Each row was made from one path, in order. Every step used is in the known rows, and no mark comes twice. Write each row's path.
In the rows, 128 means zero.
Known rows:
pifof > dini > punil: [112 130 134 117 133 101 138 156 155 134 163 127 123 146 201 131 105 118
 138]
punil > bafa > pifof: [121 138 103  88 137 104 150 155 158 140 152 139  82 169 168 127  91 116
 121]
pifof > dini: [ 95 137 139  97 120 106 151 164 147 119 174 127 119 143 173 135 112 103
 122]
riko > dini > leti: [ 95 141 135 110 121 122 141 185 130 133 141 165 129 148 145 111 140 115
 126]
punil > bafa > pifof > dini: [109 132 111  84 139 101 152 144 177 134 173 143  87 182 188 139  78 117
 117]
dini > riko > bafa: [110 147 156  94 118 119 154 186 121 137 136 138 116 147 136 136 142 118
 116]
punil > dini: [130 135 132 105 131 113 153 160 136 134 145 136 111 153 152 127 102 120
 115]
leti > bafa > pifof: [ 87 149  94  87 125 106 148 169 154 137 153 142  91 167 209 121 125  66
 140]
punil > dini > riko: [108 149 146  93 124 113 162 165 131 141 142 143 106 163 131 141 113 153
 110]
pifof > dini > riko: [ 77 153 152  89 112 105 160 169 143 127 172 135 116 148 149 150 124 138
 117]
zura > pifof > dini: [ 83 128 127  76 123  98 144 150 158 118 193 137 126 156 187 147 114 110
 137]
pifof > dini > riko > bafa > punil: [122 134 156  91 136 112 137 175 140 134 165 143 125 169 188 143 117 132
 124]
zura > pifof > dini > leti: [ 37 139 121  84 116 103 144 154 158 114 183 169 129 161 185 138 129 128
 133]
dini > riko > bafa > punil: [133 140 149  94 134 115 136 186 124 142 146 137 121 154 166 130 128 130
 128]
pifof > dini > leti > bafa: [ 42 155 124  99 118 107 149 171 155 115 151 169 120 171 197 121 132  84
 126]
punil > bafa > pifof > dini > riko: [ 86 147 123  75 130 100 159 148 170 139 171 153  84 188 167 156  92 149
 112]
leti > bafa > punil > dini: [141 135 115  98 151 106 136 162 144 140 141 147 112 188 206 114  96  92
 132]
zura > pifof > dini > punil > bafa: [119 117 123  91 150  88 132 129 174 141 170 148 122 184 200 146  79 131
 139]
punil > dini > riko > bafa > pifof > zura: [113 143 117  83 141 128 161 149 145 159 178 167  85 177 199 148 136 125
 119]

Which path is each row?
[145 132 125 117 145 101 137 153 147 149 133 131 109 157 167 121  88 124
 129]
dini > punil > bafa
[ 78 143 103  81 127 102 149 157 171 128 173 148  94 182 229 132 116  67
 136]
leti > bafa > pifof > dini
[175 120 138 114 154 107 128 159 147 159 130 144 124 170 158 118  90 116
 130]
riko > dini > punil > bafa
[ 91 152 116  82 127 127 157 163 140 153 187 154  89 154 198 145 157 108
 130]
dini > riko > bafa > pifof > zura
[ 66 151 124  78 115 103 158 160 159 134 184 144  92 165 182 152 122 140
 125]
bafa > pifof > dini > riko
[ 65 153  87  90 133 126 143 163 154 151 179 194 103 176 232 113 163  63
 147]
riko > dini > leti > bafa > pifof > zura
[156 125  99 101 165 116 132 135 164 175 179 161  98 174 220 126 108 108
 145]
riko > dini > punil > bafa > pifof > zura
[ 65 152  88  92 131 111 152 159 159 136 138 185  89 200 206 114 119  99
 125]
punil > dini > leti > bafa > pifof
[ 52 159 115  72 118 100 157 162 166 134 169 154  92 187 209 147 129 100
 131]
leti > bafa > pifof > dini > riko
[ 72 148  98  89 127 116 139 178 151 142 140 186 106 186 202 106 141  74
 139]
riko > dini > leti > bafa > pifof
[ 83 131 153  65 122 107 149 162 148 128 176 152 128 172 172 159 132 126
 125]
zura > pifof > dini > riko > bafa
[ 43 147 102  93 117 109 150 160 166 123 177 166  96 163 202 128 121 123
 127]
bafa > pifof > dini > leti
[134 127 135 114 147  98 137 143 167 140 153 136 114 169 185 134  77 127
 125]
pifof > dini > punil > bafa
[121 151 129  88 144 106 143 166 139 147 138 156 109 192 183 129 109 125
 127]
leti > bafa > punil > dini > riko
[110 140 117 113 142 113 136 164 137 133 146 166 116 168 180 111 103 150
 124]
bafa > punil > dini > leti
[131 128 128 112 150 121 131 171 133 136 131 171 120 177 187 109 109 131
 118]
riko > bafa > punil > dini > leti
[167 119 108 104 157 104 128 150 164 167 140 150 101 184 191 121  89 118
 138]
riko > dini > punil > bafa > pifof
[123 137 128  83 134 118 157 164 143 151 140 158  89 187 167 139 114 137
 111]
punil > dini > riko > bafa > pifof
[134 144 137  94 140 108 145 163 130 146 151 145 110 170 160 135 104 165
 122]
bafa > punil > dini > riko
[ 84 147 125 110 124 117 153 165 136 129 135 165 110 159 151 117 114 139
 111]
punil > dini > leti
[ 75 155 107 103 134 108 130 180 138 129 141 166 117 167 205 103 131  93
 141]
dini > leti > bafa > punil
[ 48 140 104  78 136  95 125 156 165 122 179 182 130 193 241 126 123  98
 151]
zura > pifof > dini > leti > bafa > punil
[ 99 141 163  90 120 115 155 175 139 127 156 142 120 160 157 148 130 121
 112]
pifof > dini > riko > bafa
[106 143 118 104 142 115 122 186 137 139 137 176 131 178 200  99 132  83
 143]
riko > dini > leti > bafa > punil
